Every row comes from one small tree of marks. Brackets hold a mark, then the marks that hang from it, in alphabetical order. Every link used is in the known rows. Which tree was each row made from?
Known rows:
{mudi {fege vafata} {ritaz nabuk}}: -.14; .27; .03; -.03; .28; -.19; -.23; -.20; -.17; .25; .06; -.49; .11; .09; .03; -.14; -.12; .37
{nabuk ruvu}: -.15; .06; -.03; .29; .11; .15; -.14; -.08; -.17; .06; -.07; -.54; -.16; .15; -.01; -.12; -.15; .15
{lema {likove ruvu}}: -.12; .07; .01; .04; .32; .20; -.27; .03; .00; .01; .01; -.40; -.10; .09; .02; -.22; -.22; .15
{nabuk lema {likove ruvu}}: -.12; .20; -.05; .01; .63; .21; -.25; -.01; -.24; .12; .00; -.42; -.20; .26; .10; -.33; -.11; -.03
{lema {likove {ruvu nabuk}}}: -.12; .08; .08; .00; .40; .42; -.28; .12; -.01; .08; .02; -.39; -.02; .11; -.02; -.19; -.21; .13
{nefu ritaz}: -.12; .11; -.04; .16; .22; .15; -.17; -.31; -.16; -.08; -.04; -.53; .06; -.01; -.10; -.20; -.13; .33
{nefu {ritaz {mudi {fege vafata}} {nabuk lema {likove ruvu}}}}: -.07; .42; -.01; -.04; .74; -.17; -.31; .12; -.25; .35; .16; -.46; -.02; .40; .06; -.25; -.10; .27
{mudi fege ritaz}: -.13; .29; -.07; .10; .32; .04; -.19; -.27; -.17; .12; .02; -.42; .06; .05; .01; -.21; -.09; .29
{sama {mudi {fege vafata} ritaz}}: -.10; .32; -.09; .03; .39; .01; -.23; -.26; -.16; .27; .02; -.56; .12; -.04; .02; -.13; -.12; .45
{ruvu likove {nabuk lema}}: -.10; .19; .00; .00; .71; .33; -.12; .00; -.17; .09; -.06; -.44; -.06; .10; -.06; -.30; -.14; -.08
{nefu {ritaz {mudi {fege vafata}} {nabuk likove}}}: -.08; .32; .03; .08; .52; -.23; -.25; .06; -.21; .25; .08; -.47; .09; .22; -.09; -.10; -.13; .47
{ritaz {mudi fege} {nabuk {lema likove} ruvu}}: -.06; .37; -.03; .22; .37; -.19; -.15; .35; -.01; .21; .05; -.39; -.29; .38; .11; -.20; -.21; .05
{mudi {fege vafata} {ritaz {nabuk {ruvu likove}}}}: -.16; .23; .03; .09; .51; -.29; -.13; -.09; -.12; .46; .04; -.43; .17; .28; -.03; -.08; -.13; .28
{mudi {ritaz nabuk}}: -.14; .05; .01; .09; .25; -.17; -.20; -.11; -.17; .04; -.03; -.49; .08; .04; .01; -.21; -.16; .24
{sama {mudi fege {ritaz {nabuk {ruvu likove}}}}}: -.12; .28; -.09; .29; .61; -.30; -.18; .13; -.10; .35; .00; -.41; .16; .15; -.04; -.11; -.14; .28
{mudi {fege vafata} {ritaz {nabuk ruvu}}}: -.16; .25; .03; .12; .21; -.21; -.17; -.16; -.17; .39; .05; -.52; .08; .26; .05; -.07; -.11; .34
{nefu {ritaz {mudi fege} {nabuk lema likove}}}: -.05; .43; -.06; .15; .67; -.20; -.20; .11; -.22; .15; .07; -.40; -.06; .30; .01; -.27; -.10; .22
{vafata fege}: -.16; .00; -.01; .14; .38; .14; -.20; -.05; -.17; -.07; .01; -.54; -.14; .06; -.05; -.22; -.11; .38
{sama {mudi fege {ritaz nabuk}}}: -.09; .33; -.08; .16; .38; -.21; -.27; .01; -.16; .15; .02; -.46; .09; -.04; .02; -.17; -.13; .38
{mudi {fege vafata} {ritaz {nabuk lema {ruvu likove}}}}: -.14; .33; -.03; .02; .64; -.26; -.08; -.13; -.14; .50; .05; -.44; .06; .37; .07; -.20; -.11; .10

Which tree is each row?
-.13; .29; -.01; .10; .30; -.19; -.23; -.10; -.17; .13; .04; -.41; .07; .07; .02; -.19; -.11; .29 -> {mudi fege {ritaz nabuk}}
-.05; .16; .01; .01; .49; -.12; -.28; .40; -.04; .05; .06; -.42; -.23; .27; .11; -.33; -.25; .00 -> {ritaz mudi {nabuk {lema {likove ruvu}}}}
-.05; .18; -.01; .04; .52; -.13; -.25; .22; -.01; .05; .08; -.43; -.05; .28; .05; -.33; -.24; .16 -> {nefu {ritaz mudi {nabuk {lema {likove ruvu}}}}}
-.07; .31; -.02; .09; .31; .00; -.22; -.16; -.19; .15; .07; -.55; .05; .11; -.08; -.13; -.13; .49 -> {nefu {ritaz {mudi {fege vafata}}}}
-.07; .37; -.04; .24; .64; -.27; -.13; .36; -.18; .27; .05; -.39; -.21; .38; .02; -.23; -.14; -.02 -> {ritaz {mudi fege} {nabuk lema {ruvu likove}}}
-.11; .41; -.13; .25; .67; -.21; -.17; .06; -.18; .40; -.01; -.43; -.03; .32; .14; -.19; -.09; .16 -> {sama {mudi fege {ritaz {nabuk lema likove ruvu}}}}
-.08; .31; .01; .19; .51; -.22; -.28; .34; -.24; .13; .04; -.37; -.14; .20; -.04; -.15; -.14; .24 -> {ritaz {mudi fege} {nabuk likove}}
-.12; .15; -.06; .16; .29; .18; -.07; -.07; .02; .10; -.07; -.46; -.25; .26; .10; -.23; -.21; -.03 -> {nabuk {lema likove} ruvu}
-.10; .15; -.10; .18; .43; -.17; -.12; .06; .05; .23; -.06; -.50; -.02; .21; .14; -.22; -.23; .12 -> {sama {mudi {ritaz {nabuk {lema likove} ruvu}}}}
-.14; .09; .05; .08; .49; -.04; -.33; .20; -.23; .10; .02; -.41; -.08; .19; .00; -.20; -.14; .14 -> {ritaz {nabuk {likove ruvu}}}
-.07; .32; -.01; .22; .54; -.23; -.25; .15; -.21; .12; .06; -.39; .05; .21; -.09; -.15; -.12; .40 -> {nefu {ritaz {mudi fege} {nabuk likove}}}
-.08; .39; -.02; .16; .58; -.22; -.16; .05; -.22; .41; .08; -.51; -.06; .49; .05; -.14; -.11; .27 -> {nefu {ritaz {mudi {fege vafata}} {nabuk lema likove ruvu}}}
-.07; .41; -.03; .07; .72; -.16; -.33; .40; -.28; .23; .11; -.36; -.24; .38; .11; -.30; -.10; .04 -> {ritaz {mudi fege} {nabuk lema {likove ruvu}}}
-.09; .19; -.01; -.01; .46; -.01; -.23; -.02; .01; .05; .06; -.42; -.01; .20; .07; -.33; -.19; .13 -> {nefu {ritaz {nabuk {lema {likove ruvu}}}}}
-.13; .10; .02; .16; .43; -.07; -.20; -.09; -.18; .02; -.03; -.45; .10; .11; -.10; -.17; -.13; .32 -> {nefu {ritaz {nabuk likove}}}
-.07; .40; -.06; -.15; .63; -.14; -.30; .03; .00; .39; .11; -.44; .05; .18; .18; -.27; -.18; .25 -> {sama {mudi {fege vafata} {ritaz {nabuk {lema {likove ruvu}}}}}}
-.15; .35; -.03; .04; .57; -.19; -.13; -.16; -.20; .51; .04; -.46; -.01; .45; .14; -.16; -.08; .15 -> {mudi {fege vafata} {ritaz {nabuk lema likove ruvu}}}
-.07; .39; -.04; .27; .33; -.20; -.18; .29; -.22; .20; .05; -.48; -.31; .36; .11; -.21; -.13; .04 -> {ritaz {mudi fege} {nabuk lema ruvu}}
-.07; .30; .00; .06; .29; .01; -.24; .03; -.22; .15; .06; -.54; -.14; .09; -.02; -.13; -.15; .33 -> {ritaz {mudi {fege vafata}}}
-.10; .38; -.09; .08; .73; -.28; -.12; -.02; -.12; .51; .03; -.50; .09; .26; .07; -.18; -.13; .18 -> {sama {mudi {fege vafata} {ritaz {nabuk lema {ruvu likove}}}}}
